What can hang from each mark:
durede: bezaf
neseziz: koso pinodi
garu: pinodi
mebo: pinodi
koso: neseziz
pinodi: bezaf fale garu mebo neseziz
bezaf: durede
fale: pinodi

Every row comes from one small tree of marks. The marks that hang from a mark follow it in brackets, in alphabetical order. Every link used is in the known rows. Which tree was each row made from?
Known rows:
neseziz{koso pinodi{fale}}: [ 14.0 -19.1 -15.4  10.7 -27.4   4.5   0.6   2.0  -2.2 -10.4   3.5   6.9
   6.9  -9.7  13.5  17.3   9.8  -5.6 -11.7   6.0   2.4]
garu{pinodi{bezaf{durede} mebo neseziz{koso}}}: [ 20.6   4.8 -18.9 -10.5  -9.6  -7.6  13.4 -13.1   8.9  -5.8  -0.2  16.2
   8.9  -9.9   6.5  19.3  11.4  -5.3  19.8  12.2 -13.2]
fale{pinodi{bezaf garu mebo neseziz}}: [  7.6  12.1  -6.6 -14.2 -21.2 -11.6  -0.4 -11.7  -1.8 -14.9   7.3   3.6
  21.6   6.2   6.2  30.2   8.7 -14.2  24.4 -15.8  -8.8]
mebo{pinodi{bezaf}}: [-10.0  14.0  -7.1  -0.6 -16.9  11.1   3.8  -0.6   6.8 -11.0 -14.0  12.5
 -18.6  -4.2  -6.5   8.3 -15.2 -17.9   5.3   5.7 -12.8]
mebo{pinodi{bezaf garu neseziz{koso}}}: [ 10.0  10.6 -17.9 -12.2 -44.8  13.9  19.9 -16.2  -7.3  -3.8 -10.0  19.7
  -5.1   2.9  -0.7  37.8  -2.7 -26.3   5.6  15.1 -11.0]
fale{pinodi}: [ -6.2   4.5  -1.5   8.5   4.1  -7.9 -12.7   8.5  -1.0 -15.6   4.1 -10.1
   5.8  -1.0   6.9   2.8  -0.7  -4.4   1.6 -11.9   6.4]
bezaf{durede}: [  6.8  11.3  -1.1 -13.8  -3.1 -12.9  25.9   9.1  -5.5   5.3   0.5   6.8
  13.1  -2.4   3.6 -18.5  -6.5  -2.7   3.7  -5.9  17.4]
pinodi{bezaf fale garu mebo neseziz{koso}}: [ 30.6   1.0 -11.9 -30.4 -50.9  10.4  29.0 -36.1 -13.4  -3.5  -1.3  29.0
  31.1  -6.1  -3.7  63.4   9.0 -13.8  39.7  -7.5 -28.8]
koso{neseziz{pinodi{garu mebo}}}: [ 12.0 -16.9 -17.1   0.9   0.3  -5.0   9.6   3.2  -5.7   9.5   7.1  -1.2
   6.7  11.4  19.8  13.1  15.2  -2.5 -10.3  -0.1   5.1]
neseziz{koso pinodi{bezaf fale}}: [  9.9 -14.3 -11.1   8.1 -36.0   8.8   4.1  -5.5  -4.3 -17.4  -2.8  14.3
   0.9 -18.4  11.7  20.7   1.7 -13.2 -10.6   5.6  -7.1]
mebo{pinodi{bezaf garu}}: [ -2.9  17.3  -5.1  -6.9 -30.6  11.1   2.7 -10.2   1.2  -7.1 -18.1  17.9
  -6.0  -1.9  -1.5  22.6 -13.3 -19.5  12.0   4.4 -11.8]
koso{neseziz{pinodi}}: [  2.8 -19.6 -15.1   9.1   6.5  -1.0  12.0   6.2 -10.5   7.5   4.8  -4.3
  -5.7   3.9  19.1   2.0   7.7  -3.8 -25.8   3.8  10.3]
pinodi{bezaf{durede} fale mebo neseziz{koso}}: [ 25.1   4.4 -15.8 -31.8 -33.1   1.1  48.7 -16.5  -9.0  -5.8   5.2  25.7
  21.6 -11.3  -8.9  29.1   1.4 -13.8  32.7  -9.2 -18.6]
neseziz{koso pinodi{bezaf fale garu}}: [ 17.6 -11.0  -9.2   2.0 -49.7   8.8   2.9 -14.9  -9.8 -13.3  -6.9  20.4
  13.4 -15.6  16.8  35.1   3.9 -14.7  -4.0   4.5  -6.1]
koso{neseziz}: [  4.9 -15.1 -11.2   5.3  13.8   6.6  21.5   3.6 -16.9  11.6   0.5  -4.6
  -8.7   3.4   8.2   6.6   1.3  -2.2 -18.7   4.2   4.8]
neseziz{pinodi{garu}}: [  4.3  -3.2  -3.3  -0.3 -24.5 -10.3 -15.5  -4.8   3.5  -2.4   2.2   6.1
  17.6   3.6  20.7   8.1  11.5  -4.1  -3.5  -2.5   8.2]
durede{bezaf}: [  8.3  -1.6   0.7  -3.2  -3.5   4.4  -1.6 -11.2  -6.5  -9.1  -6.3   6.0
  -4.0  -9.8  10.7   2.3  -8.2  -5.5   3.5  -7.1   0.7]
neseziz{koso pinodi}: [ 14.7 -18.1 -18.4  12.6 -23.9  -1.6  -1.7   9.4   3.3  -8.7   8.9   0.1
  -3.6   0.9  15.5   7.5  16.2  -8.1 -22.5  16.0   6.8]
mebo{pinodi{bezaf{durede} fale garu neseziz}}: [  4.2  20.7  -9.2 -24.7 -43.5   9.1  28.8 -21.9 -13.0  -2.4 -17.1  30.1
  15.7  -9.3  -1.2  30.6 -15.9 -22.4  24.0  -5.9  -7.4]

Which tree is each row?
[ 13.1  -2.7 -11.2 -23.1  -9.5  -1.9  16.6 -15.9   1.3   2.1  11.6  10.6
  27.4   2.0  -8.6  27.5  12.7   2.5  37.1 -16.2 -16.8] => pinodi{fale mebo neseziz}
[ -0.1 -16.8 -10.3   6.0  -2.1   6.7  16.2  -3.9 -16.0   1.4  -3.7   6.1
  -2.7  -9.5  16.3  11.2  -2.5  -7.3 -17.7  -3.6  -0.1] => koso{neseziz{pinodi{bezaf fale}}}
[ 15.9   6.6 -12.9 -10.8 -27.6  -7.1   5.5  -9.3  -4.7 -16.2   8.9   3.4
  17.3   6.0   6.1  37.0  12.0 -17.0  18.7  -7.2  -8.6] => fale{pinodi{bezaf garu mebo neseziz{koso}}}
[ 11.8  10.9   6.1 -23.1 -30.8   6.6   4.4 -27.0  -1.2  -7.2 -12.3  27.0
  30.3 -12.4  -4.3  42.4  -5.9  -4.1  49.1 -22.4 -29.9] => pinodi{bezaf fale garu mebo}
[  8.9 -14.1 -12.2  -1.9  -8.2   2.8  14.0  -6.6 -11.2   3.6  -1.6   8.9
   9.0  -2.1  16.6  22.5   5.0  -6.1  -1.6  -7.6  -5.1] => koso{neseziz{pinodi{bezaf fale garu mebo}}}
[  2.9  13.2   0.2  -5.2 -13.6  -9.7 -11.4  -2.8   3.8 -19.1   1.5   1.8
  16.7   1.4   5.9  22.1   1.7  -9.9  25.4 -17.7  -9.6] => fale{pinodi{bezaf garu mebo}}
[  8.7   6.9  -1.5 -17.2 -33.4 -12.6   1.6 -10.1   5.5  -8.9  -2.3  22.6
  31.9  -8.8  14.4  13.7   2.0  -7.1  26.2 -19.9  -5.6] => neseziz{pinodi{bezaf{durede} fale garu mebo}}
[ 16.4  -2.0 -15.8  -5.9 -11.7   5.0   3.2 -25.2   5.8  -9.6  -5.8  19.7
  13.1 -19.5   2.9  38.3   8.3  -1.3  28.6   5.7 -26.5] => garu{pinodi{bezaf fale mebo neseziz{koso}}}
[ 10.4   8.4   3.6 -27.7 -48.1  12.7  22.9 -46.6 -26.6  -1.1 -13.6  31.7
  30.6 -17.3   2.5  50.5  -7.8 -14.8  25.6 -13.7 -17.2] => pinodi{bezaf fale garu neseziz}
[ 12.4  -4.2  -8.1 -14.2 -37.4  18.8  33.6 -29.7 -23.0  -8.4  -5.9  23.1
   6.4 -21.2  -4.8  39.7  -6.1 -17.1   7.3   0.2 -19.1] => pinodi{bezaf fale neseziz{koso}}
[  1.3   6.1   3.6 -14.2 -10.7   6.6   6.4 -13.9   6.8 -13.2  -6.7  19.0
  11.8 -16.4 -11.6  21.0  -9.0  -2.0  40.1 -20.5 -32.1] => pinodi{bezaf fale mebo}
[  3.7 -16.6 -13.7   2.1   1.3   2.2  14.8  -0.2  -7.6   0.4   1.1   5.1
   0.1  -3.8  13.5  12.6   3.5  -5.0  -6.3  -6.6  -5.9] => koso{neseziz{pinodi{bezaf fale mebo}}}
[ 20.3  -3.5 -14.8 -21.8 -31.2  10.0  30.7 -22.9  -5.3  -9.1   4.6  20.7
  12.7  -9.5 -11.4  42.2   6.0 -11.9  30.1  -5.4 -30.3] => pinodi{bezaf fale mebo neseziz{koso}}
[  5.8 -12.5 -14.0  -2.5   0.0  -2.2  23.7   2.6  -9.4   2.3   1.4   7.7
   4.8  -4.4  14.4   5.9   1.2  -6.0  -5.0  -8.5   0.2] => koso{neseziz{pinodi{bezaf{durede} fale mebo}}}
[  3.4   4.8  -2.9  -0.3   2.5   2.5 -13.7 -18.6  14.6 -12.5 -13.7  18.4
  12.4 -23.9   2.5  23.1  -2.1   5.2  35.3  -5.2 -27.3] => garu{pinodi{bezaf fale mebo}}
[ -2.4   6.6 -14.4  -9.0 -19.9  11.0  13.5  -9.4  -2.7  -1.6  -6.9  13.5
   2.8  -2.5  -6.2  21.8  -6.5 -12.3  14.5  -0.5  -7.4] => mebo{pinodi{fale neseziz}}
[  9.8  -2.7  -8.1  -5.5 -20.1 -16.6 -17.4  -0.2  15.8  -2.9   9.2   4.9
  21.7  11.6  16.3   9.9  19.8  -0.7  12.2  -6.2   0.0] => neseziz{pinodi{garu mebo}}
[  2.1  11.6  -1.5  -8.4 -25.8  -5.4   1.3 -16.4 -14.1 -14.3   0.0   4.9
  16.9  -1.8  10.5  28.6   0.2 -17.7   8.4 -11.3  -1.0] => fale{pinodi{bezaf garu neseziz}}
[ 19.8 -17.4 -22.7   7.5 -19.4  -7.9  -4.0  14.2  15.9  -9.3  16.5  -1.4
   0.9   8.9  11.3   9.4  24.5  -4.9  -6.6  11.6  -0.9] => neseziz{koso pinodi{mebo}}
